Each row was made from one walk, in order. Every step used is in the known rows, and no mark comes twice. Write each row's walk.
Known rows:
duve bamuz batis sazog dezuk: [-0.71 -0.11 -2.49 -0.79  0.48  3.16  1.28 -0.49 -2.09 -0.60 -0.87 -2.05
  0.21  0.32  4.61  0.33 -0.48 -1.33 -1.19 -0.36 -3.35 -0.58 -0.67  1.49
 -0.41  1.94 -1.15  1.13]
dezuk sazog batis: [ 0.53  0.50  2.78 -0.57  1.16  2.04  0.00 -0.28 -1.82  1.05 -0.98  1.05
 -1.09  1.57  2.76  0.10  0.59  0.65  0.31 -0.85 -3.57  1.41  0.98  0.39
 -0.24  0.83 -1.67  0.96]
livivug mopozog duve bamuz batis sazog: [-0.49  0.35 -2.80 -0.24 -2.67  0.22  1.32 -0.28  0.39 -0.75 -0.13 -0.84
 -0.11 -0.86 -4.40 -0.28  0.26 -0.97 -1.82  0.16 -2.32 -0.69 -1.89  0.76
 -1.72  0.41  0.05 -0.92]
batis sazog: [-0.03  0.68 -0.12  1.43  1.51  3.12  0.66 -0.73 -0.42  0.49 -0.37 -0.71
 -0.34  0.01 -0.83  0.05 -1.56 -1.06 -0.17 -0.63 -0.95  0.77  0.45  1.53
  0.90  1.40  0.13  0.25]
fofo rudun livivug: [ 0.16 -0.08  1.99  1.15  0.13  0.73 -0.96  0.28  0.15  1.56 -1.22  1.26
 -0.53  0.47  3.03  0.01 -1.56 -0.18  0.79 -0.75  1.16 -0.03  2.52  0.58
  1.45 -0.52  1.90  1.24]
lubo mopozog duve bamuz batis sazog: [-2.02  0.92 -3.52 -0.73 -1.13  2.07  2.07 -0.33 -0.20 -1.41 -1.76 -1.61
  0.41 -2.35 -5.50 -0.29  0.50 -1.57 -1.62 -0.86 -2.32 -0.52 -1.57  2.18
 -1.22  0.81  0.69 -0.43]
tedu mopozog livivug rudun fofo bamuz nani: [ 0.89 -0.81 -0.05  0.23  0.23 -2.32 -1.63  2.12  0.30  1.90  2.71 -1.58
  0.82  0.61  2.52 -0.17  0.54  0.35 -1.02 -0.06 -0.20 -1.22  0.01 -0.16
  0.94 -2.04  1.47  0.14]
dezuk sazog: [-0.28  0.93  2.84  0.78  2.00 -0.73 -0.19 -0.79 -0.86  0.42 -0.17  1.09
 -0.74  0.29  4.47  0.39  0.26  0.72 -0.23 -0.40 -1.29  2.40 -0.07  1.57
  1.36  0.21 -0.82  0.40]
fofo rudun: [-1.58 -1.02  1.84 -0.04  0.91  1.10 -0.42  0.01  0.16  0.00 -1.20  1.03
 -0.58  1.92  3.36  0.16 -1.59 -0.36  1.30 -1.49  1.02  0.02  2.21  0.86
  1.87  0.98  0.83  0.66]
lubo mopozog livivug rudun fofo bamuz: [-0.04  1.57  0.25  0.71 -1.85  0.46 -0.52  2.86  0.27  2.27  0.44 -0.14
 -0.20  1.20 -0.57 -1.38  1.68  0.42 -1.23 -1.58  1.14 -0.39  2.50 -0.48
 -0.17 -1.38  2.90  0.16]
nani bamuz batis: [-1.44 -1.14 -1.02  0.04  3.92  0.24 -1.12 -0.53 -0.19 -0.18 -0.09 -1.33
  0.75  2.43 -0.93  1.70 -0.54  0.18  0.87  0.46 -2.02  0.14 -2.29  2.15
  1.93  0.54 -0.93 -0.27]
dezuk sazog batis bamuz nani: [-1.53 -1.16 -0.35  0.40  3.07  2.34 -0.61 -1.37 -1.58  2.08 -0.25 -1.39
  0.56  1.75  2.04  0.15  0.19  0.33  0.91 -1.94 -5.32 -0.12 -0.58  2.74
 -0.05  0.35 -1.90  1.04]
rudun livivug: [ 1.15  0.58  2.15  1.57  1.60  0.65 -0.90 -0.03 -0.20  1.54 -0.35  0.88
 -0.23 -0.74 -0.11  0.34 -1.37  0.21  0.35  0.12  0.82  1.08  1.03 -0.15
  0.83 -0.43  0.51  1.11]
lubo mopozog: [-1.66  0.47  0.60 -0.41  1.64  3.14  0.00 -0.06 -0.55  0.80 -1.39 -0.46
 -0.14  0.01 -4.20 -0.04  1.03 -0.77  1.46 -1.03  0.87  1.21  0.88  0.16
  0.40  1.06  0.93  0.77]
mopozog duve: [-0.78 -0.06  1.38  0.47  0.32  0.22  0.33 -0.12  0.61 -1.35  0.09  2.27
  0.07 -0.43 -2.90 -0.65 -0.15  0.64  0.09 -0.52  1.42  1.48  0.49 -0.32
  0.40  0.20 -1.41 -0.18]
nani bamuz: [-1.41 -0.70  0.44  1.15  3.15  0.87 -1.30 -1.10 -0.30  0.39 -0.37 -0.64
  0.12  2.11  1.10  0.79  0.51 -0.27  2.06  0.15 -1.04  1.01 -0.59  0.99
  2.91  0.56  0.17 -0.38]
tedu mopozog: [-0.32 -0.52  2.54 -0.73  1.45 -0.85 -0.70 -0.78 -0.62 -0.18  0.59 -0.74
 -0.36 -1.20 -0.87  1.28 -0.10 -1.32  0.54  0.38  1.58  1.33  0.13 -0.70
  1.40  0.76  0.44  0.63]
nani bamuz duve: [-0.16 -1.07 -1.21  0.33  3.19 -0.03 -1.97 -1.46 -0.20  0.52 -0.23 -0.25
  0.86  1.72  4.03  0.96 -1.07  1.14  2.92  0.71  0.47  0.15 -1.78  1.96
  2.29 -0.33 -1.81 -0.78]
nani bamuz duve mopozog: [ 1.03 -1.15 -1.37 -0.06  1.87 -1.78 -1.05 -1.70  0.19 -0.56 -0.40 -0.13
  0.39 -0.43  4.84  1.67 -0.28  0.41  2.45  1.63  1.23 -0.59 -2.13  1.03
  1.85 -0.07 -0.85 -1.17]
mopozog livivug: [-1.93  0.51  2.00  0.57  1.20 -0.31  0.40  0.42  0.63 -0.70  0.47  0.93
  0.07 -0.48 -3.36 -0.14  0.02  0.84  0.72  0.15 -0.20  1.77  0.70 -1.46
  0.79  0.70 -0.46  0.03]
fofo rudun livivug mopozog lubo: [ 0.99  0.66  1.06  0.57 -2.73 -0.62  0.25  0.77  1.08  0.82 -0.15  1.76
 -0.64  1.54 -5.46 -0.67  1.04 -0.08 -0.12  0.11  1.54 -0.63  0.80 -2.29
 -0.74 -1.28  1.08  0.25]
fofo rudun livivug mopozog duve bamuz nani: [-0.32 -1.78 -1.08 -0.01 -2.44 -1.84 -0.85  0.16  1.02  0.50 -0.17  0.34
  0.48 -0.89  1.03 -0.83  1.08 -0.07  0.64 -0.13 -1.38 -1.53 -0.36 -0.26
 -0.23 -1.68  1.26 -0.19]
livivug rudun: [ 1.84 -0.09  2.53 -0.30  0.96  0.74 -0.90  0.31 -0.18  0.39  0.98 -0.36
 -0.49  1.44  1.87 -0.42 -1.66 -0.27 -0.56  0.43  2.25  0.43  2.02 -1.07
 -0.80  0.15  0.90  0.55]
fofo bamuz duve mopozog lubo: [-0.05  0.04 -1.56 -0.92 -0.76 -3.40  1.26 -0.01  1.00 -2.06 -0.67  1.61
  0.28 -0.04  0.21  1.09 -0.43  0.08  0.15 -0.05  3.22 -1.18 -1.12  0.10
  1.34 -0.07 -2.18 -0.73]
livivug mopozog: [ 0.43 -0.30  1.70  0.28 -0.39  0.51 -1.02  0.00  0.35  1.68  0.80  0.57
 -0.84  2.01 -2.92  0.08  0.51  0.02  1.37  0.24  0.78  0.92  0.28 -1.68
 -0.18  0.38  0.17  0.07]
lubo mopozog livivug rudun: [-0.11  1.28  1.58 -0.79 -0.93  1.20  0.26  1.25  0.32  0.44  0.55 -1.10
 -0.14 -0.07 -4.48 -1.53  1.47 -0.22 -0.07  0.43  1.44  0.67  1.98 -2.67
 -2.00 -0.39  2.40  0.36]
tedu mopozog lubo: [-0.63  0.34  1.80 -0.97  0.95 -1.65  0.88 -0.22 -0.02 -2.03  0.66  0.20
  0.03 -1.14 -6.12  0.87  0.70 -1.00 -1.00  0.59  2.11  0.86 -0.75 -1.80
  0.71  0.40 -0.59  0.15]
lubo mopozog duve bamuz: [-2.92  0.53 -0.60 -0.90 -1.38  0.18  1.21 -0.33  0.02 -1.93 -1.93  0.37
  0.00 -2.92 -3.85 -0.77  2.31 -0.90  0.01 -1.00  0.17  0.80  0.27 -0.34
 -0.08  0.58  0.94 -0.31]
mopozog duve bamuz: [-2.21 -0.15  0.58 -0.31 -0.76 -1.53  0.85 -0.56  0.32 -2.59 -0.95  1.32
 -0.07 -2.46 -0.59 -0.29  0.47 -0.25 -0.57 -0.56  0.13  0.98  0.24 -0.35
  0.53  0.68 -0.29 -0.63]

Write each row's walk:
[-1.99 -0.72 -1.09 -1.34  0.31 -1.71  0.84 -0.03  0.36 -2.80 -0.66  0.43
  0.57 -1.64 -2.17  0.66 -0.72  0.19 -1.44 -0.19 -0.82  0.02 -1.46  0.81
 -0.23  0.65 -1.35 -0.45] -> mopozog duve bamuz batis
[-2.07 -0.56  0.45  0.41  1.39  3.82  0.04 -1.25 -1.29  1.36 -1.18 -0.53
 -0.31  1.55 -2.80  0.00 -0.50 -0.64  1.13 -2.39 -2.29  0.21  1.83  0.59
 -0.34  1.79 -0.89  1.04] -> sazog batis bamuz
[ 0.22  0.03  0.05 -0.38  0.13 -2.82  0.46 -0.30  1.05 -1.44  0.40  1.13
  0.34 -2.48  0.16  0.69 -0.35  1.38  1.43  1.56  1.61  0.19 -1.08 -1.27
  0.05 -0.05 -1.19 -0.80] -> bamuz duve mopozog livivug
[-1.56  0.76 -3.66 -1.24 -1.68  3.95  2.19 -0.15 -1.76 -0.93 -1.55 -1.72
  0.52 -0.97 -0.42 -0.96  2.02 -1.51 -1.25 -0.86 -2.90 -0.65 -0.78  1.21
 -1.65  1.16 -0.56  0.78] -> lubo mopozog duve bamuz batis sazog dezuk
[-0.11  0.19 -1.64  0.41  2.16  2.68  0.73 -0.28 -0.34  0.06 -0.13 -1.35
  0.25  0.64 -2.26  0.78 -2.54 -0.68 -1.09 -0.38 -1.92 -0.10 -1.33  2.70
  0.01  1.27 -0.73  0.33] -> bamuz batis sazog
[ 2.00 -0.09 -0.14 -0.48 -0.79 -2.70 -0.76 -0.23  0.83 -0.51  1.34 -0.87
  0.29 -0.41  2.95 -0.17  0.73  0.74  1.04  2.74  1.50 -0.68 -0.50 -1.96
 -0.64 -1.31  0.96 -1.34] -> nani bamuz duve mopozog livivug rudun
[ 4.35  0.87  0.78  0.73 -0.26 -2.04 -0.98  1.63  0.54  0.24  2.10  0.93
  0.14 -1.61  2.39 -0.44 -1.13  2.71 -1.65  1.88  2.65 -0.87  0.32 -1.55
 -2.33 -1.91  0.79 -0.82] -> bamuz duve mopozog livivug rudun fofo
[ 1.42 -0.19  1.82  0.90 -2.43  0.43 -1.44  0.45  0.65  3.04 -0.30  0.95
 -1.11  1.80  0.10 -0.40  0.23 -0.32  1.29 -0.05  1.04 -0.38  1.96 -1.30
 -0.18 -1.05  2.42  0.67] -> fofo rudun livivug mopozog
[ 0.48 -0.03 -1.69 -0.21  1.46  4.59  0.87 -0.31 -1.96  0.38 -0.16 -1.50
  0.26  1.86  2.94  0.17 -1.03 -0.74 -0.75 -0.40 -2.41 -0.18 -0.49  1.52
 -0.45  1.62 -1.87  1.38] -> bamuz batis sazog dezuk
[-0.76 -1.84 -1.29 -0.61 -0.61 -1.53 -0.48 -0.33  0.72 -0.70  0.69 -0.09
  0.73 -0.66 -1.64 -0.42  1.25  0.19  0.78  0.21 -1.64 -0.44 -1.78 -0.61
 -0.23 -0.51 -0.69 -0.75] -> livivug mopozog duve bamuz nani
[ 0.16  0.48  0.94  0.00 -0.84 -0.30  0.63  0.29  0.81 -0.45  0.72  1.30
 -0.37  1.80 -7.92 -0.20  1.21  0.21 -0.13  0.39  1.44  0.44 -0.52 -2.60
 -0.84  0.04 -1.01 -0.37] -> livivug mopozog lubo
[-1.63  0.45  2.60 -0.45  0.22 -2.01  0.13  0.07  0.23 -0.78  1.32 -0.24
 -0.04 -2.21 -4.02  0.48  1.30 -0.38  0.59  0.94  0.59  1.80  0.09 -2.21
  0.94  0.33  0.63  0.13] -> tedu mopozog livivug
[-1.26  0.33 -2.71 -0.17 -0.56  0.61  1.71 -0.46  0.08 -2.00 -0.80 -0.84
  0.34 -1.85 -2.66  0.10 -0.96 -0.96 -2.28 -0.34 -2.41 -0.41 -1.57  1.94
 -0.62  0.94 -0.49 -0.59] -> mopozog duve bamuz batis sazog
[ 0.70 -0.15 -1.70 -0.29  1.11 -2.47  0.62 -1.17  0.63 -2.30 -0.29  0.74
  0.64 -0.40 -0.96  1.23  0.63  0.57  0.93  1.63  1.97 -0.85 -2.72 -0.17
  1.03 -0.33 -1.82 -1.41] -> nani bamuz duve mopozog lubo
[ 0.73  0.68  2.74 -0.14 -0.17 -0.43 -0.24  1.13  0.54 -0.17  1.54 -0.15
 -0.17  0.36 -1.19 -1.09 -0.30  0.44 -0.67  0.98  1.29  0.83  1.91 -2.73
 -1.27 -0.35  1.11  0.14] -> mopozog livivug rudun
[ 3.60  0.65  2.17  1.40  1.67  1.09 -1.59  1.57 -0.49  1.37  1.75  0.45
 -0.35  0.92  1.83 -0.58 -1.65  1.60 -2.17  0.18  1.80  0.07  1.79 -0.42
 -1.33 -0.94  1.38  0.38] -> livivug rudun fofo
[ 1.57 -0.74 -0.92  0.79  0.01 -2.31 -0.87  2.23  0.90  1.19  1.97 -0.47
  0.61  0.49  3.60 -0.19  0.16  0.93 -1.13 -0.08 -0.21 -1.87  0.00 -0.10
  0.60 -1.71  1.28 -0.29] -> duve mopozog livivug rudun fofo bamuz nani
[ 3.44 -0.24 -0.84 -0.04 -0.98 -2.58 -1.14  0.88  0.38  0.95  0.67  0.65
 -0.20  0.02  7.72  0.59 -1.72  0.97 -0.55  0.33  3.75 -1.94  0.43  0.81
  0.09 -1.37  0.40 -0.54] -> livivug rudun fofo bamuz duve mopozog
[-1.17  0.19 -2.38 -0.15  1.10  1.22  1.16 -0.62 -0.53 -1.09 -1.08 -1.97
  0.11 -1.08 -0.39  1.06 -2.00 -1.37 -1.65 -0.35 -2.83 -0.47 -1.47  2.58
 -0.02  1.61  0.09 -0.04] -> duve bamuz batis sazog
[-0.68  0.65 -0.04 -0.16 -1.03 -1.82  1.00 -1.17 -0.39  0.04 -0.43  0.55
 -0.11 -1.86  1.33  0.14  1.45  1.36  0.92  0.11 -2.24  0.09 -0.68  0.12
 -1.38 -0.14 -1.57 -0.42] -> dezuk sazog batis bamuz duve mopozog livivug
[ 1.50 -1.18 -0.78  0.85  1.93  0.00 -2.11  1.87  0.07  2.37  1.65 -0.80
  0.67  2.78  5.32 -0.18 -1.46  0.76 -0.92 -1.19 -0.10 -1.51  0.53  1.78
  1.18 -1.42  0.38  0.49] -> livivug rudun fofo bamuz nani
[-1.80  0.74  0.27 -0.15 -0.30  2.04  0.75  0.13  0.34 -0.54 -0.97  1.17
  0.15 -0.84 -6.66 -1.20  1.82 -0.06  0.61 -1.00  1.41  1.25  0.58 -0.41
 -0.32  0.15 -0.02  0.00] -> lubo mopozog duve
[-0.67 -0.08 -2.67  1.06  2.71  2.51  0.12 -0.93 -0.40  0.38 -0.31 -2.37
  0.48  1.73 -0.92  0.97 -0.98 -0.96 -0.12  0.17 -3.36 -0.35 -2.29  3.20
  1.35  0.80 -0.07 -0.47] -> nani bamuz batis sazog
[ 0.99  0.14  1.45  0.96 -4.13 -0.51 -0.54  0.52  1.32  1.47  0.06  2.52
 -0.74  0.69 -3.00 -1.55  1.21  0.40  0.53 -0.21  1.60 -0.09  1.56 -1.75
 -0.96 -1.74  1.31 -0.15] -> fofo rudun livivug mopozog duve
[-0.71  0.12 -2.77 -0.68 -1.09  2.48  1.75 -0.37 -1.51 -1.56 -0.66 -0.95
  0.38 -0.41  2.29 -0.58  0.39 -0.92 -1.77 -0.44 -2.94 -0.43 -0.83  1.04
 -1.02  1.23 -1.74  0.60] -> mopozog duve bamuz batis sazog dezuk
[ 0.66 -0.16 -0.62 -0.41  0.00 -0.71  0.13 -2.14 -1.17  0.63 -1.17  0.27
 -0.41 -0.97  4.97  0.94 -0.13  0.57  1.12 -0.42 -1.18 -0.45 -0.77  1.80
 -0.86  0.28 -1.82  0.04] -> dezuk sazog batis bamuz duve mopozog
[ 1.34  0.73 -2.70  0.14 -3.91  1.96  1.00  0.00 -1.18  0.77 -0.20 -0.86
 -0.02 -0.53  0.59 -1.05  1.70 -0.88 -1.61  0.47 -2.85 -0.85 -0.90 -0.47
 -2.45 -0.37 -0.28  0.57] -> rudun livivug mopozog duve bamuz batis sazog dezuk
[ 2.75  0.25  0.81 -0.98 -1.22 -2.79 -0.15  0.36  0.93 -0.87  1.48  0.06
  0.04 -1.40  1.86 -0.34 -0.82  0.99 -0.03  2.26  2.87 -0.56  0.44 -2.41
 -1.89 -0.90  0.33 -0.60] -> bamuz duve mopozog livivug rudun
[ 1.40  0.17  0.07 -1.06 -2.66 -3.49 -0.06  0.85  1.21 -0.22  1.01  0.02
 -0.12 -0.26  4.46 -0.37 -0.34  0.32  0.06  0.98  3.15 -1.15  1.05 -1.81
 -0.51 -1.08  0.58 -0.57] -> fofo bamuz duve mopozog livivug rudun
[-0.58 -0.11  0.53  0.15 -4.99 -2.12  0.04  0.13  0.98  0.03 -1.11  1.62
 -0.78 -1.51 -0.24 -1.08  1.75 -0.46 -0.09 -0.27  0.40 -0.48  1.25 -1.59
 -0.62 -1.14  2.31 -0.41] -> fofo rudun livivug mopozog duve bamuz
[-1.02 -0.85 -1.00 -0.48  0.85 -0.92 -1.21 -0.13  0.18  0.95 -0.70  0.84
  0.36  2.10  5.38  0.75 -2.48  0.48  2.01 -1.39  2.16 -0.22  0.13  2.22
  2.71 -0.04 -2.26  0.09] -> fofo bamuz duve
[ 1.73  0.56  2.15 -0.46 -1.31 -2.08  0.50  0.79  0.87 -1.05  1.40 -0.16
 -0.54 -1.30 -0.22 -0.48  0.42 -0.01 -0.81  1.83  1.99  0.15  1.34 -3.36
 -1.63 -0.24  1.87 -0.29] -> duve mopozog livivug rudun
